Each row was made from one walk, in order. Every step used is in the known rows, and no mark comes twice. Write each row's walk.
Known rows:
bodak pekek volikor difo vagog: [  8 -20  35   8 -10  12 -14   8 -33 -37  -3   0   0  17  33  22  -3  16
  13  22  -3 -10  20  -4   6  10  18  -8 -23  -3  12 -15   2  15  14]
bodak pekek volikor rudu: [  8   3   3   0  -8  -2 -13  21 -19 -14 -11 -27  -2 -17  16   8  -9  15
  16  -9  -2   1  17 -10 -11   7  -3 -29 -11   2  11  13  -7  -6   0]
bala volikor rudu levunen pekek bodak: [-14   1  -2 -24 -51  -1 -17  22  -4   5 -16 -28   4 -20 -12   0  14  14
 -19  -8 -21  14  25  22 -20  -2   9 -34 -33  15   1  28  12   4 -22]
vagog difo volikor: [  5  -3  17   8   2  18  15  12   5  -3  -9  21  13  -7  26  -8   7  -1
   5  23  -6 -19  12 -12  18  28  -4 -14  -2  -5 -21 -22   2  -2  19]
vagog meman: [-11  19  -3  13  18 -14   8   7  -8   6  20   6  -4  -7  -5 -14  11  -3
  23  14  -3  -6  16   8  46 -12   8  14   6   2  -2  -5  10  17  -6]
reso levunen pekek volikor rudu: [  7  -3  -6  -3   6 -10  -6  16   9  -2  -6 -12  -4 -28   8   7  10   6
  12   1   8  -3  22  -9 -11   4  11 -41 -12  -5  11   0 -11 -15  12]
mugu levunen reso fitiv: [ -5  -3 -10   3   6  10  -2 -44   1   4  -5   4   4  32 -42  -2   5 -11
 -14  -1  16  13 -20 -27  14 -26  -9  22  16   3   6  18 -16 -12  -4]
reso fitiv rudu volikor bala: [ 11  37  10   4  14  -2  -2 -20   1  28 -24  16 -15 -16 -16  -4 -12  -7
 -13   0  -4  10 -39   6 -26 -19  17  17  20  10  -1  -1  21  13   7]
fitiv reso levunen mugu: [  7 -22 -11 -18  25  -4  18 -12  10   7  18   5   0  34  15 -11  -2  -8
  21  27   4  -7   5  15  43 -13  -5  10   1  -5  -2  12   2  12  21]
fitiv rudu levunen pekek volikor difo: [  7 -30  16  -7   2 -15 -30  -5   4 -12 -18  -5  19   7  12  31  21  16
 -27  19   9  13   6  16 -34  14   4 -28  -8   2  13 -12   1  26  34]
meman vagog difo volikor bala: [  6  21  20  27 -10  10  -2  20  13  10  18  19   0 -10  37   3  -1  13
 -14  14  -8  -4  -4   2   2  42 -16 -34  -5   1   0 -32  11  -6  16]
reso levunen mugu: [  7  -8   4   0  28   7   9 -19  11   2   4  16  -2  18  15 -20   3  -1
  14  29  -8   7   8   1  22 -20  -6  12   8 -12  -3   7   7   4  14]
levunen pekek: [ -8  16   9 -13   7   3  -5   0   5  -4  -3   9   0  -2 -18   5   3   0
   5  17  17   2  18   9   8  20   5  13 -26  21   3  14  -8 -16 -14]
fitiv rudu levunen: [  0 -16   3  -4  -3   6 -17  -5   9   4   0   2  11  -1  -4   3  -9   0
  -7   3 -18  18  -4   4 -36   2 -29  21  34   2  -7   7   5  19   8]
difo volikor rudu fitiv reso levunen: [  9 -28 -25  -3  -4 -10  20  18  11   8   9 -22  -2  -9  19 -16  -1 -20
  21 -43   6 -39  -1  -5  13   4 -13  -6  15 -24 -14  -8  -2 -22   7]
levunen pekek volikor difo vagog: [  3  -9  28  -1  -1  -2 -10   9 -12 -33  -4  10   0  15  11  32   9  14
  -7  23  15 -11  23   9   5  22  36 -10 -39   2   8 -15  -5   3   7]
difo volikor rudu: [  8  25  -3  16   4  -2   9  15   7  -4 -20   1  -4 -33   1   3  -8   4
   3 -27  -1  -8   7 -12   0  11  -3 -14   8  -4 -22   5  -3  -6 -22]
reso fitiv rudu levunen pekek: [ -2 -19  -2 -26   3   9 -30 -11  11   7 -12   7   5   9 -40  -6   7  10
 -29   1 -15  26  -9   4 -28  15 -21   8  18   1   1  11   2  -9  15]
bala volikor rudu: [ -3  24 -15  -2  -7  -4  15  11   1   3 -15  -5 -20 -24  18 -11 -10   3
   8 -11 -12  10   2   2  -6   4   7 -18 -14  -3 -12  14   0  10 -27]
meman vagog: [-11  17  -5  13   6  12  -1  -1   6   3  28   1  -5   1 -19  -4 -15  12
  -3   6   0   4 -14   8  -5  17 -17   9   0   0  10   1  -9 -11 -10]
bala volikor difo: [ -5   3   5  10   0  -2  15 -16  -7  -7 -22  11 -18   8  33 -11   8   3
   8  24   6   4  -3  14   9   6  25  -8 -23  -8  -5 -14   4  35  -4]
meman vagog difo volikor: [ -2   4  11  18  -4  23   5  16   7   1  15  12  14  -6  19  -8  -2  14
  -6  20 -11 -11  -1  -6   8  43 -19 -31  -7 -15  -7 -30  -2 -14  23]
reso fitiv rudu: [  3   5  -6  -1  22   3   2 -19   0   3 -16  17 -10  -1 -32 -11 -15   2
  -4   4 -20   9 -28  -8 -21  -7  -4  20  43 -16 -12  11   4   5  17]
bodak pekek volikor rudu fitiv reso: [  6 -33 -16 -26 -19 -17   1  28 -24  -9  16 -55   3  11  20   2  -9  -1
  13 -33  11 -26   1   6   3   5  -8 -13 -16  -5  18  12  -8 -22   7]
volikor rudu levunen pekek bodak: [-13  -4  -1 -10 -36  -6 -25  18  -2   3  -3 -13  15 -14 -37   4  15  12
 -15 -17  -6   6  21  18 -21 -11  -4 -13 -10  22   4  26   4  -9 -17]
fitiv rudu: [  3  12   7   2  14  -1   0  -6   0  -2  -6   9   0 -12  -3   7 -17  -6
  16  11 -10   6  -6  -1 -23  -7  -8  19  25  -5 -13  16   4  15   8]
bodak pekek volikor: [  6  -8  20  -6  -9  13 -11  10 -19 -17  -4 -27   4  -1  12  12  -8  10
  13  21   0  -2  19  -2  -3  21   3  -8 -18   9  17  10  -5   1  11]
fitiv reso: [ -4   0 -12 -13   5  -4  15   4   2   1  15  -5  -4  16 -14   6 -12 -10
  13   5  16 -20  -6  19  26  11   1  21  -2  14  -1  11 -10  10  -5]
meman vagog difo: [-12   1   0  16   2  15   3   8   0   6  30  19   7   7  10 -17  -3  12
  -2  27 -10  -1 -13   0   2  22 -20 -14  -3 -11   8 -26  -4 -11  20]
levunen reso: [ -7  18   4   5   7   1  10 -18   8  -4  21   4   6   6 -10  17 -10 -18
   8   6  19   8   1  -1   8 -15  -5  25   2  23   6  12  -9 -10 -22]
mugu levunen pekek bodak: [-12   4  16  -9 -30   7 -20 -12 -17  -7 -22  -9  19   6 -39   8  20   3
   1  20  10  -7  21   2   6 -17  16   4 -24  14   6  40  -2  -2   8]
bodak pekek volikor difo: [  6 -19  21  12   0  -1 -12  -6 -24 -22 -18  -9   2  10  30  10  11  15
  10  29  13  -6  10   2   4   9  15 -19 -19   1  21 -14  -4  17  22]
pekek volikor bala: [ 12  14  17  11   2 -12   1  11   5  -1   4  -8 -11  -6  11  24 -10   4
 -13  11   9  -2   3  13  -7   8  17  -7  -2  16  14   5   3  18   0]

Which walk is each row?
[  3  18  -1  -5   7  11  -4 -50  -6  18 -28   2  17   8 -33   8  -1 -19
 -11  -2  13  14 -40 -26 -17 -42   5  23  14   6   1  16  -1   1  15] | mugu levunen reso fitiv rudu volikor
[  8   6   2  14   0   2  11  22   5   0 -16  21   8 -25  32 -11   5   5
   7  -9 -11 -16   9 -22   7  13  -6 -35   6 -11 -25 -22   1  -7   8] | vagog difo volikor rudu
[ -9  17   9   9   6  -1   4  22 -18  -8  35  14  -7   1   0  -4  -2  -1
  26  11 -19  -8  26   0  48  -7  13  23   3   0  -9  -7  17  13 -10] | difo vagog meman
[ -3   0  17   8 -11   8  12   1 -14 -21 -10  22 -20  13  34  -2  -6   3
   9  22 -12   0   6   7   8  10  30   3 -25 -10 -13 -16  10  30 -10] | bala volikor difo vagog
[  1 -23  -8  -8   8  12 -18 -17   8  11  -9   7   2  11 -34 -13  -6   6
 -26  -6 -28  20 -26  -2 -34   0 -28  20  50 -10  -8   4   3  11  15] | reso fitiv rudu levunen
[-10   9  11  14  -3 -10  13   9 -23 -12   8  18 -22   6  42 -10  11   6
  24  27 -19  -3  21  10  53  -4  39  -9 -25 -16 -11 -25  26  43  -3] | bala volikor difo vagog meman
[  6  17  26  12   8   5   1 -13 -20 -11 -18  32   2  -7  20  13 -10  -5
  13  14  -1  -7 -14   1 -18 -20  30  24  -4  -3 -13 -22  17  26   9] | fitiv rudu volikor difo vagog
[  4  -7 -16   4  -6   5  -3  -3  22   9  -4  -4   4  -4 -27   4   4   0
 -40 -47  -5  13  -7 -17  -5  -2 -28  -8  29   7  -8  -3  -7 -21 -24] | difo volikor rudu levunen reso fitiv
[ -4   5   3   7  -2   6  -2 -33   1  -3   5   1  15  20 -13  18   3 -16
   5   6  24  10  -1 -21   7 -23 -11  22  -1  14   6  25 -17  -3 -10] | mugu levunen reso
[  0 -33 -36  -8   1 -18  18   9   3  12  26 -15  -9   6  10 -26  -2 -22
  30 -34   7 -27 -10   3   7 -17 -14  11  20 -20   0  -4  -7 -20   5] | volikor rudu fitiv reso levunen
[ -7  25  16  25   7  -8   9   3 -26   0   8  25  -1  -1  15  -7  16  -5
  22  15   8 -18   5   9  51 -20  43  16 -24   4  -4 -44  23  29  -4] | rudu volikor difo vagog meman
[  7   2 -10   6  -3  -3  13  16   2  -4  -6 -11   2 -19   5 -14  -5  -6
  -2 -47   1 -22   3 -10  -8   4 -10   8  11 -20 -19  -2  -2 -27 -21] | difo volikor rudu fitiv
[  5  43  18  14   0  -4   6  -5   3  21  -5   8  -9 -16   6   4  -6 -14
  -3   3  21  -1 -12  16  -4  -5  20  21 -18  33   9  -6  12   8 -22] | rudu volikor bala
[ -4   1 -22  -9 -14  -6  18  11  -6   2  -2 -22 -16  -8  20 -28  -7  -6
   4 -32 -12  -2  -5   5 -16  -4   1   5 -12 -22  -9   3   4  -9 -28] | bala volikor rudu fitiv
[  4  16  -3 -10   6 -16  -7  19   2 -10  -9 -16   0 -21  -7  20   2  14
  -6  -9  15  -2  17   1 -10  14  14 -33 -26   7   8  14 -14 -14  -9] | levunen pekek volikor rudu
[ -2  -8   6  -6  -3   0 -13 -16  16   3  20  -3  20   6  -5  27  -9 -12
  -7   1  -3  27  -3   0 -36 -15 -34  22  33  19   3  16   1   9  -3] | fitiv rudu levunen reso
[  3 -20 -24  -5  -3  -7  -7   0  15   6  12 -22   4  10 -33  13   1   9
 -46 -35  -2  17 -15 -10 -20 -16 -17 -18  26   5  16  -3 -14 -13  -9] | pekek volikor rudu levunen reso fitiv
[ -1  -7 -14  16 -11   4   7  27   2   4  23  -2  13 -12  28 -28   2   9
 -11 -31 -14 -21 -13 -12 -12  21 -31 -27   2 -39  -8 -33  -1 -42  11] | meman vagog difo volikor rudu fitiv
[  2  30   1  -8  16   5  10 -36   1  18  -8   7   7  -8 -31  10 -14 -19
 -10   1   8  11 -36 -10 -20 -30   9  26  18  13   1   5   4  -5   2] | levunen reso fitiv rudu volikor
[ -5  -5  10  -4  11   9  -5  -6  14   2   0  13  -3  -7  -4  -8  12  -8
  24  26  10   0  22  -2   9  13   2   2 -11   6   4   2  -4 -19   7] | reso levunen pekek
[  5 -13  13  -9   9   3  -4   6  12  -5  -1 -12   2 -11   3  10  12   2
   9  31  14  -8  25   1  -1  20  15 -22 -19   2  15   0  -9 -10  25] | reso levunen pekek volikor
[  5  22  -1  -5  20  12   5 -23  -4  17 -27  11  -2 -13 -33 -12 -12  -7
  -7   4  -7   1 -36  -5 -21 -16  14  23  17  -4  -7  -4  10   4  11] | reso fitiv rudu volikor
[ -8   6  12  27  14 -16   2   6 -22 -13  19  31 -10  11  19  -6  13   4
  24  18  -5 -11  17   5  53 -16  26  13   0 -10  -7 -29  16  29   0] | volikor difo vagog meman
[ -5   6   8  -9  -4   9 -18 -19  -2  -3 -21   4  10  12 -21   3  17   0
   4  15  22   6  14  -9  11   9  -1  10 -30  10   4  26 -15 -10  -4] | mugu levunen pekek
[  6 -42 -33 -10  -1 -23  18  23   2   5  24 -38  -3   4  15  -6  -3 -14
  14 -30   9 -34  -7   4   1  -8   2 -13  13 -26  10 -10  -9 -11  22] | pekek volikor rudu fitiv reso levunen
[ -3  -1 -19   5   2 -12  10   7  -4   1   9  -6  -3  -4  -6 -24  -7  -8
   6 -42   2 -10 -11  -3 -16 -17 -15  27  13 -16  -5   2  -3 -28 -24] | volikor rudu fitiv
[ -2  -1  18  19   6   5   3  -7 -13 -22   3  35 -10  17  10   4  -3   3
  11  11   1  -9   4   2  12  -3  18  24  -1  -5 -11 -18   1  15  -8] | volikor difo vagog
[ -6  -5 -29 -14 -17   1   1  -9  15  16   3 -13 -11   7 -15 -10   1   3
 -33 -30 -15  34 -17  -5 -13  -8 -17 -12   5   5   2   6  -3  -6 -32] | bala volikor rudu levunen reso fitiv
[  2   0  -4  -2  12   6 -10 -48  -2   4 -14   7   8  20 -31  10  -3 -12
  -8   0   0  21 -28 -30 -14 -34 -14  19  37  -7  -2  29  -7  -2  19] | mugu levunen reso fitiv rudu
[  4  -4 -16 -20  -8  -1   0   5  11   8  -8 -10  -1  12  27 -17   1  18
 -24  -9 -27  35   7  14   0  -6 -16 -15 -18  -6 -11  19  12  19 -23] | bala volikor rudu levunen mugu
[ -3 -28 -38 -20 -15 -13  28  12   3  14  15 -29 -17   0  33 -31  -3 -20
  27 -24  -6 -17  -8   9   6  -7  -1 -12  -6 -25  -3  -1   1  -5   2] | bala volikor rudu fitiv reso levunen
[  3   3   0  -8 -15   5 -21  22  18   1 -18  -7  12 -22  -8   9  14  12
 -21 -30   4   7  26   0  -8  34 -22 -22 -17  13  -9   6  -6 -18 -25] | difo volikor rudu levunen pekek
[ -6  10  -8   0  16   6  12 -29   7   3  11   9  -6  17 -42   1  -7 -11
 -11  -1   9  10 -16  -9  13 -15   0  26  20  11   6   6 -10 -19 -13] | levunen reso fitiv
[ -3 -20 -12  -6   8   1  13  -1  11   9  19   2  -8   9   2  -6  -5 -19
  33  14  11 -21  -2   9  24   5  -2   8  10   2   0  -2  -9   9  17] | fitiv reso levunen
[  5 -18 -14   1 -10  -7 -12  21   9   0   4 -24   8  -9  -5   9  -1  16
 -25 -26  -8   5   3   1 -24   4 -15 -20  12   2   8  -3  -9  10  -9] | pekek volikor rudu levunen
[  9  20  24  -6  -1 -16 -12  13   8  -3  -2 -11  -8  -6   7  35   4   8
 -17  18  22   4  19  19  -5  25  22 -18 -31  29  22  10  -1  -2  -3] | levunen pekek volikor bala
[ -8 -19 -10  -6   0  13  -6 -21  16   9  19   1   6  29 -45  -2   1  -5
 -33  -8   1  23 -16  -3  -4 -10 -25  29  28  18  13   1  -9 -12 -14] | rudu levunen reso fitiv
